Each row comes from the steps of one walk. Every step used is in the known rows, and no mark comes twice. Write the walk behind each row, first mark first.
In the rows, zero is written as 128.
Known rows
B-C-N-W-R-G-M: [ 57 117 109 200 156 132  80 160  91 125 148 107 104 112 186  78 112 128
 157  54 107 109 196 164 118 152 106 113 112 118 117 116 114 101  67 170
  56 158 143 128 123 123 109 158 137 133  80 112  97]
T-Y: [102 121 119 166 153 150  60 136 123 131 182 136 115  94 107  83  97 144
 151  93 119 107 153 132 122 139 141 103 132 145 122 134 108  87 105 126
  76 147 138 115 108 124 166 156 138 125  91 111  95]
L-F-T-Y: [103 154 107 178 137 121  79 135 131 133 179 165  96  81 119 107  90 107
 146  81 119 113 167 102 140 140 142  93  99 155 133 135 123  99 142 129
  74 156 113 144 112 130 166 168 165 109  95 130  80]
S-Z-H-U-E: [125 115  70 164 132 150  81 148 125 147  92 144 106  98 158  84 100  78
 136 167 117 130 185 111 129 101 116 121 132 141 111 134 121  98 120 115
 136 141 142 113 129 156 194 143  87 219 105  69 106]
S-X-F: [102 121 128 168 179 149  74 149 128 142 156 114 107  54 107 126  98 144
 160  86 141 123 178 118 114 130 158 104 119 181 126 130  87  92 118 128
 100 117 146 152 121 124 136 127 110 138 114 128  93]
C-N-W-R-G-M: [ 65  99 114 176 133 151  82 174  99 127 131 110 102 107 173  95 123 127
 154  68 119 120 189 145 121 133 105 111 117 119 105 112 128 100  71 168
  67 154 155 124  99 135 117 167 127 130  84 119 106]
B-C-N-W-R-G-M-V: [ 57 117 116 188 152 115 103 160  67 103 137 108  88 101 182  83 110 114
 153  45 104 108 177 150 135 148 103 116 105 102 131 117 122  97  69 182
  42 159 145 112 107 141  89 165 138 143  72 124  92]
J-E: [102 106 116 161 157 150  83 135 108 133 139 128 117  71 130  94 104 158
 188  92 121  95 192 143 115 156 132 115 143 148 120 140  78 104  93 111
  92 137 146 141 117 136 148 131 119 143 109  99 114]
R-W-N-D-E-U-H: [122  97  78 222 126 170  71 148 174 147 117 106 110  87 109  80 132 101
 159 100  98 111 193 148 166 130 113 159 145 152  98 153  98 122  86 131
 116  95 172 155 125 107 177 115 113 106 140 126 120]
B-C-N: [ 69 142 112 193 145 141  65 135 105 125 156 100 105  93 144  83  92 121
 149  70 127  80 168 146 106 169 140 131 132 146 132 139  76 100  87 146
  64 133 141 147 132 116 145 125 142 147  84 105  85]
Z-H: [108  95  82 169 139 153  75 147 116 136 160 108  97  89 111 101 107 117
 148 114 133 122 153 137 114 126 134 126 132 150 110 140  97  99  92 123
  96 142 143 112 118 123 155 146 101 154  84 100 103]
U-E: [106 110 117 157 168 153  75 138 121 150 132 121 113  87 136  80  95 130
 176 112 111 118 195 116 110 130 149 117 141 143 111 151 102 114 112 119
  93 137 135 127 126 135 167 141 118 161  84 102 106]
N-W-R-G-M: [ 84  87 114 174 162 155  87 166 119 143 144 128 109  89 169  98 116 138
 170  83 107 133 193 141 125 132 101  90 117 123 104 123 129 104  79 152
  81 169 144 115 108 130 126 171 115 131  92 120 116]
X-S-Z-H: [104  79  91 174 130 129 102 134 136 108 150 119 113  83 143 128 105 121
 158 146 111 123 181 164 129 133 120 104 169 183 123 149 104 101  93 107
 110 148 132  91 122 133 195 149  90 165  87 105 124]
H-U-E-D-N-W-R-G: [ 88 128  83 165 131 200  72 142 139 145 148 153 117  97 217  66 140 119
 160  48 112 143 230 113 138  99 117 113  94 144  77  81 154  99 138 149
 116 179 152 145 105 135 171 196 103 154 124  88 103]
M-G: [ 86 119  98 150 128 150  87 155 125 128 153 118 127  81 114 107 105 129
 172 104 110 113 158 105 102 151 108 111 140 145 116 126  93 115 106 136
  89 137 137 112  88 114 149 155 115 124  98 124 114]
C-N-D-E-U-H: [106 130 109 173 112 132  72 150 131 155  99  86 102  85 122  87 115  81
 162  96 117  97 213 153 177 111 119 152 142 150  90 123  81 112 103 138
 122  97 186 160 130 106 147 123  97 118 116 143 126]
T-F: [ 90 103 109 167 173 162  61 151 142 124 166 143 105  85 101 121  94 135
 179  87 138 110 152 135 129 134 125  89 125 165 119 125  97  87 118 118
  87 155 125 115 124 121 159 147 115 127 107 128 111]
V-M-G: [ 98 110 109 159 133 137  98 153 134 130 133 124 110  86 110 118  88 110
 188  99 101 122 149  95  92 142  95  94 149 147 133 126 102 110 112 129
  95 139 121  91  71 107 141 143 116 108  97 105 131]
B-C-N-D-E-U: [ 90 146 123 212 139 118  71 139 117 130 129  92  99  89 146  60 104  97
 180  79 125  77 211 173 155 147 126 155 118 165 102 130  83 116 114 141
 110 114 176 162 140  83 120 114 123 133  96 120 114]
S-Z-H-U-E-D-N-W: [129 120  56 160 104 170  84 131 140 148 113 150 104  98 198  75 127  62
 131 112 120 151 197 133 122  83  93 123 108 157  90 110 141  91 122 124
 133 149 155 122 147 141 210 154  61 219 104  76  92]
B-C-N-D-E: [ 83 138 107 200 139 119  83 156 119 129 145  83 113  76 139  65 110 126
 178  57 120  69 205 175 151 143 130 144 123 176 112 147  82 108  96 148
  94 138 167 152 144  80 126 120 129 139  79 126 101]
Z-H-U-E-D: [122 111  74 143 132 158  74 131 129 168 130 139  94  95 156  90 116  77
 135 115 116 133 169 125 116  90 150 133 119 126 100 116 128 101 127 127
 108 144 140 121 131 128 188 154  76 200 112  94 113]
U-H-Z: [ 94 119  70 141 118 170  65 124 143 158 122 128 119  68 129 114 101 119
 151 123 100 105 180 110 142 128  95 118 160 133 131 130  83 102 109 122
  93 131 150 119 134 149 174 139  81 157  99 119 102]
N-D: [109 103 105 154 132 144  78 147 155 152 162 120 130  59 118 106  98 118
 168  87 112  98 174 145 141 128 121 120 127 164 114 148  83 105 105 128
 100 148 167 142 122 100 162 141 105 144 100 136 121]
X-F-T: [ 85 132 129 166 150 127  84 140 123 134 155 126  74  76 124 123 103 115
 175  98 124 114 179 122 140 141 159 114  96 165 136 160  76  98 132 124
  71 132 122 140 104 119 148 138 134 100  97 146  70]
W-N-D: [116  92 104 184 112 151  69 137 158 144 181 127 149  76 101  83 118 121
 141  69 118  98 159 125 124 130 127 135 132 174 107 153  96  98 102 151
 109 147 166 140 112 111 176 136 112 142 106 109 121]
N-D-E-U: [116 117 126 187 143 138  78 150 148 147 128 111 105  70 126  79 111 111
 199 108 125 103 205 151 163 131 119 130 123 175  87 140  97 120 125 124
 133 121 171 149 125  90 136 133 101 125 112 129 132]
W-R-G-M-V: [ 71  95 131 172 160 120 110 152  98 111 144 125  97  71 151 107 110 128
 151  87 119 123 173 114 150 141 113  95 108 119 115 127 122  99  99 162
  75 160 137  88  80 169 103 180 118 127  99 114 118]
J-E-U-H: [119 109 107 163 155 147  65 113 114 154 107 128 102  84 127  97  97 120
 175 120 105 116 202 137 134 134 122 122 160 120 111 118  61 107  96 104
 109 105 159 154 127 148 159 117  99 128 140 113 129]
D-E-U: [105 127 132 200 161 157  72 143 127 140 120 115  82  84 139  76 110 123
 196 118 142 113 203 135 136 153 129 121 130 166  91 141 104 120 122 123
 121 118 146 131 116 116 134 138 118 125 108 106 115]
L-F: [100 129 105 192 150 144  88 153 128 141 157 146 101  57 130 126  98 122
 160  87 131 102 167 105 122 147 129  87 126 164 119 126 106 108 122 121
 103 162 129 136 117 134 167 150 127 148 112 112 109]
Y-T-F-L: [113  92  97 167 155 167  44 125 123 130 182 139 117 121 104 123  95 113
 187 106 135 110 159 108 130 141 128 111 109 135 128 147 104  74 128 129
  92 174 123 119 107 128 153 136 141 103  96 160  91]
C-B: [ 70 103 131 169 144 157  81 139 145 128 144 100 117  90 138 113  95 138
 144 102 126 107 179 139 106 159 130 130 148 154 132 141  95 117 107 153
  90 143 140 141 128 142 166 138 122 163  95 113 125]
C-N-W: [ 86 119 100 158 122 171  70 166 110 138 139 109 100  95 144  93 107 115
 165  68 125  99 163 144  99 143 117 129 136 141 120 135 103  97  75 145
  66 135 157 148 120 113 155 140 128 151  74 134  90]
H-Z-S-X-F-L: [ 82 120  79 160 133 159  64 101 132 128 137 124  98  88 121 123  91 117
 185 104 133 108 190  93 121 156 152 141 151 158 133 131  88 113 157 135
 129 127 139 120 124 152 117 110  96 138 100 149  94]
D-E-U-H-Z-S-X: [104 136  81 161 117 178  69 104 162 172  89 106 103  77 135  94  94 105
 184 121 125 124 236 119 134 122 111 138 168 160 100 128 103 147 155 146
 151  75 148 137 158 169 134 108  70 141 106 137 123]
B-C: [ 92 129 112 192 171 144  71 124 128 140 170 116 112  79 141  86  85 134
 166  87 113  99 175 145 106 165 132 109 128 151 134 152  76 106  96 132
  75 151 131 132 137 112 152 130 132 148  89 107  93]
H-U-E-D-N-W: [114 139  89 156 135 193  64 132 146 172 137 144 110  99 190  63 119  91
 157  73 117 141 198 120 111 102 106 115  99 145  82 114 123 104 128 140
 103 159 150 142 132 131 199 158  94 183 106 105  98]
D-E-J: [109 116 115 192 173 167  57 150 111 151 129 122  89  65 147  89 110 143
 207  83 141 111 197 148 131 139 139 115 161 185 109 157 116 111 109 127
 100 139 138 125 138 104 134 136 113 130  76 116 103]
D-N: [ 86 129 115 194 143 171  68 136 134 130 169 114 116  85 128  78 107 133
 150  87 149 114 171 118 117 147 113 114 114 173  94 139  81 103 110 135
  99 148 146 127 109 139 163 150 123 128  98  92  90]
D-N-W-R-G: [ 77 114  90 187 135 194  77 159 123 117 173 127 120  87 174  77 130 162
 175  45 127 130 208 127 135 133 100 107 106 164  88 105 126  99  96 149
 106 178 156 139  95 127 140 190 131 105 103  93  95]
H-U-E-D-N-W-R: [114 126  83 152 142 207  63 121 140 160 151 165 132 110 207  63 136 114
 134  55 100 122 217 122 122 119 115 129  85 154  68  96 151 102 146 141
 114 160 163 134 129 145 174 180  95 174 111 107 102]
S-Z-H-U-E-D-N: [116 130  76 170 104 152  83 115 142 138 121 148 110  88 181  83 122  67
 116 126 136 145 194 120 128  90 112 127 105 167  89 110 126  91 141 124
 140 141 150 113 137 159 210 155  64 210 122  55  98]
U-H: [109 112  92 149 142 156  69 135 138 166 141 114 109  73 116 109  95 118
 143 104 105 116 178 125 128 124 123 108 154 136 120 142  72 100  86 130
  89 131 143 131 126 132 177 138 109 134 107 131 108]

Write each row's walk
[ 92 118  79 150 107 165  70  85 128 152  93 138  98  99 141 106  97 111
 201 123  94  99 218 144 136 136 101 140 182 121 118 120  74 131 141 110
 125  96 144 122 144 191 159 103  72 135 124 123 130]
J-E-U-H-Z-S
[104 106  96 156 125 199  77 115 145 136 190 147 129  89 186  92 141 136
 136  27 113 112 199 154 114 152 114 124  95 182  85 104 135  95 117 142
  91 153 161 131 130 125 149 175 102 132 103 121  95]
E-D-N-W-R
[114 107 117 162 181 160  47 132 105 161 123 137 104  84 151  89  94 124
 194 101 111 124 196 126 107 121 153 119 168 156 120 149 114 116 111 113
  86 138 135 129 141 124 158 135 105 154  71 111 104]
U-E-J
[ 76 108 110 201 153 167  79 162 120 130 160 119 113 105 174  75 124 141
 158  72 126 146 199 134 131 130  84  94  93 142  80 116 118 101  91 159
  96 173 150 113 103 148 127 178 114 116  94 100 104]
D-N-W-R-G-M
[111 115 106 151 138 174  78 121 144 151 151 126 112  93 174  73 120 111
 174  61 112 142 207 142  99 115 123 120 115 158  93 127 119 106 116 128
  87 148 147 139 147 118 177 151  93 163  85 111  94]
U-E-D-N-W
[ 99 126  91 157 117 170  52 110 142 158 105 136 106  81 133 113 102  95
 159 141 102 115 183 105 146 133  96 127 153 125 123 112  89 109 125 110
 111 110 156 130 131 154 165 133  79 148 115 116 113]
E-U-H-Z
[ 97 125  61 129 106 180  72 100 166 173 127 115 128  68 124 122  80 114
 153 103 112 120 205 112 113 117 110 130 173 152 128 137  87 129 132 150
 118  99 138 133 158 177 161 119  79 158  96 142 116]
U-H-Z-S-X
[ 95  96  94 219 138 193  72 149 154 119 161 123 114  89 119  93 119 139
 145  87 122 103 142 125  96 169 130 136 138 149 126 165 105 108  77 134
  66 128 135 136 103 134 184 132 149 128 115  93  86]
R-W-N
[106 101  79 179 127 148  87 142 136 127 132 135 110  89 155 119 100  99
 139 162 115 120 169 145 140 119 107 100 155 167 113 135 108  99 107 116
 129 158 136  97 107 146 216 155  91 190 109  98 126]
X-S-Z-H-U
[107 110 102 155 127 172  83 119 124 135 158 133 115  78 167  86 130 139
 185  38 126 117 202 168 107 139 104 117 121 164 100 117  96  97  99 121
  89 149 162 152 136 119 162 140  94 145 110 107 102]
J-E-D-N-W
[106  99 112 168 158 172  57 141 135 138 186 135 126 100 111 132 101 132
 187  97 132 109 162 135 126 114 116  94 101 158 128 152 110  77 133 128
  81 159 113 124 122 140 172 138 133 110  94 147  94]
Y-T-F
[127 117 103 171 139 138  73 144 154 169 111 106 104  72 119  89 108  96
 180 114 103 113 220 151 180 106 111 129 141 156  91 134  82 118 111 126
 134 111 177 146 137  98 154 129  87 120 123 147 135]
N-D-E-U-H
[128 107  69 169 169 176  35 150  92 177 108 142  90 106 148  77 101  88
 161 130 121 140 169 114 117  84 144 137 152 135 103 131 125 108 116 121
 111 146 139 120 132 135 167 143  83 189  81  90 108]
Z-H-U-E-J
[111 125  74 172 126 170  68 122 129 155 142 126 102 108 160  67 127  78
 124 106 139 148 180 116 122  90 132 139 102 148  74 105 119 101 136 132
 123 149 151 120 124 140 190 161  75 189 113  70 101]
Z-H-U-E-D-N
[100 145 104 172 134 176  65 117 148 162 146 140 113  90 174  66 113  92
 138  89 134 131 192 104 117 110 126 120  99 152  78 114 108 108 147 136
 113 153 146 135 120 146 198 159  96 180 124  85 103]
H-U-E-D-N
[ 83 122  92 175 148 169  65 138  97 128 162 123 120 107 179  81 114 143
 143  38  95  69 197 165 109 177 128 142 116 149 123 120 114  95  85 150
  63 141 155 145 138 115 118 151 144 143  71 126  82]
B-C-N-W-R
[117 128  70 149 102 161  73 108 179 179  99 106 124  63 128  99  95  89
 189 110 107 117 243 136 162  97  98 153 160 174  99 128  95 147 155 145
 162  80 174 150 165 144 136 106  58 143 109 157 141]
N-D-E-U-H-Z-S-X
[116 121  67 176 114 161  79 149 134 140 118 142 101  81 150 106 101  83
 120 153 135 116 159 121 131 117 101 113 128 153 119 132 110  92 109 122
 132 145 146 116 117 149 191 146  90 200 116  79 103]
S-Z-H-U
[ 96  99  94 165 167 153  50 135 131 113 162 146  99 105  98 110  89 114
 178 100 137 109 144 108 134 158 135 109 132 144 117 122  89  82 112 118
  97 169 130 110 112 109 141 147 127 121 106 142 107]
T-F-L
[103 132  77 144 107 184  57  85 168 175 111 121 115  76 129 119  80  89
 161 125 117 133 206 109 114 121 109 138 170 145 115 118  91 137 146 145
 132  79 146 145 153 185 156 109  71 151 114 139 122]
E-U-H-Z-S-X
[111  95  91 146 156 190  73 145 126 148 164 147 126  88 162  96 120 151
 160  65  95  96 190 144 114 158 120 118 122 156 107 130 130 103  97 129
  86 155 156 132 122 125 133 165 123 139  82 137 103]
N-W-R
[124 107  52 153 130 200  67 126 120 157 150 151 116 124 194  64 151  98
 116  71 104 139 200 135 121  95 121 146  88 148  64  87 158  94 133 134
 121 159 164 118 133 140 163 182  75 184 102  94 101]
Z-H-U-E-D-N-W-R
[114 120 108 163 142 158  58 120 141 167 124 122  96  87 124 107  91  93
 151 127 109 126 182 124 133 129 120 118 149 127 112 122  73 108 103 122
 103 112 149 140 126 139 171 133 104 126 123 125 120]
E-U-H
[ 88 119 117 165 160 151  82 130 138 147 162 110  96  73 111 133  90 134
 178  77 143 123 190 134 103 124 165 111 135 179 118 144  83 114 139 145
 112 108 126 133 131 147 144 109 106 125 105 148 104]
Z-S-X-F
[120 103 108 181 156 153  60 157 130 158 134 121 109  52 137  93 112 131
 210  74 127 100 206 164 157 117 128 128 158 198 107 158 107 111 110 126
 111 143 165 139 145  75 132 132  97 132  79 140 118]
N-D-E-J
[112  95 105 240 130 173  76 157 169 122 130 113 113  85 119  69 132 117
 181  93 120  96 183 148 147 153 120 161 122 171  95 159 112 125  97 130
 113 109 168 154 111 101 158 121 131 116 129 109 114]
R-W-N-D-E-U
[121  99 106 200 118 149  79 151 156 140 163 116 134  74 106  61 135 137
 168  64 124  91 190 136 148 131 131 136 130 192  91 162 108 106 106 156
 129 144 169 134 120  98 154 138 116 134 100 102 123]
W-N-D-E
[103 122  73 162  91 154  79 109 169 166  99 114 101  88 131  96 108  85
 203 115  94  98 236 153 185 108  93 149 165 156  96 138  91 139 157 129
 149 102 165 116 152 139 151 113  64 126 106 158 137]
N-D-E-U-H-Z-S
[121  91  79 175 162 151  60 133 114 145 103 156 103 102 180 109  97  94
 168 164 100 139 200 142 134  91 125 110 187 170 116 138 134 112 120 105
 124 152 126  98 133 144 211 148  73 202  82  93 123]
X-S-Z-H-U-E-J
[ 98 119 104 154 136 174  76 121 159 158 163 105 122  71 123 109  78 124
 163  78 143 124 188 128  82 136 145 121 148 173 111 153  92 131 122 158
 109 113 130 140 138 156 147 119 116 145  93 135 119]
Z-S-X
[118  82  88 230 145 185  59 162 154 134 137 124 113  66 128  84 136 137
 192  66 119  97 181 161 138 139 129 154 158 194 114 175 122 117  86 132
  92 127 159 148 134  88 155 120 123 117  99 122 102]
R-W-N-D-E-J
[111 104 123 140 145 144  85 115 143 154 143 131 110  75 158  98 108 115
 168  86 107 123 198 138 106 125 157 117 134 150 116 134 116 107 122 118
  82 134 135 129 143 121 175 144  97 167 100 115 110]
U-E-D
[ 99 109  88 173 147 200  69 140 129 134 177 136 131 100 164  73 128 156
 142  53 114 107 200 136 120 155 104 126  98 175  82 121 118  95 107 138
 101 158 161 130 118 136 135 171 126 127  85 112  92]
D-N-W-R
[122 112  75 188  88 156  59 122 162 157 110 130 128  79 115  67 137  99
 159 110 101 100 206 114 180 111  96 154 149 164  99 126 108 113 131 143
 150 112 183 136 135 127 161 128  70 137 120 108 131]
W-N-D-E-U-H-Z
[115 126 112 182 152 153  71 137 135 161 104 105  83  88 126  85 109 110
 176 126 120 123 210 132 151 128 124 117 145 145  94 136  86 116 109 126
 125 106 152 136 129 124 150 132 105 118 117 122 120]
D-E-U-H
[ 65 109  95 167 118 175  80 175 102 112 149 119 107  89 174  96 127 142
 169  43 119 104 201 138 127 141 127 125 126 139 116 103 136  93  80 155
  81 157 159 154  92 119 127 176 145 119  92 115  99]
C-N-W-R-G
[ 90 124 118 177 120 165  77 108 153 135 179 122 114  71 152  97 119 115
 143  61 147 125 174 133 112 143 126 114 108 177  95 121  95  97 120 138
  91 147 150 131 122 125 174 153 102 135 113 100  95]
E-D-N
[113  98  82 168 118 140  95 139 129 121 131 129 105  75 134 115 104 106
 142 138 132 120 168 140 120 130 117 116 141 170 126 141 110  91  93 112
 115 134 144 109 132 137 175 135  92 178  95  83 102]
S-Z-H
[131 112  75 145 114 142  89 122 142 152 106 157 100  82 179 104 110  64
 125 139 118 133 188 130 123  95 129 121 128 148 115 119 137  96 130 115
 123 139 144 117 144 142 206 148  67 225 121  77 107]
S-Z-H-U-E-D
[104 147 125 151 164 127  65 130 129 137 182 133 106  80  97 110  89 131
 146  83 128 133 178 113 131 125 175 111  91 172 143 138 101  86 136 140
  74 113 130 159 111 120 134 143 148  99  99 145  69]
S-X-F-T-Y
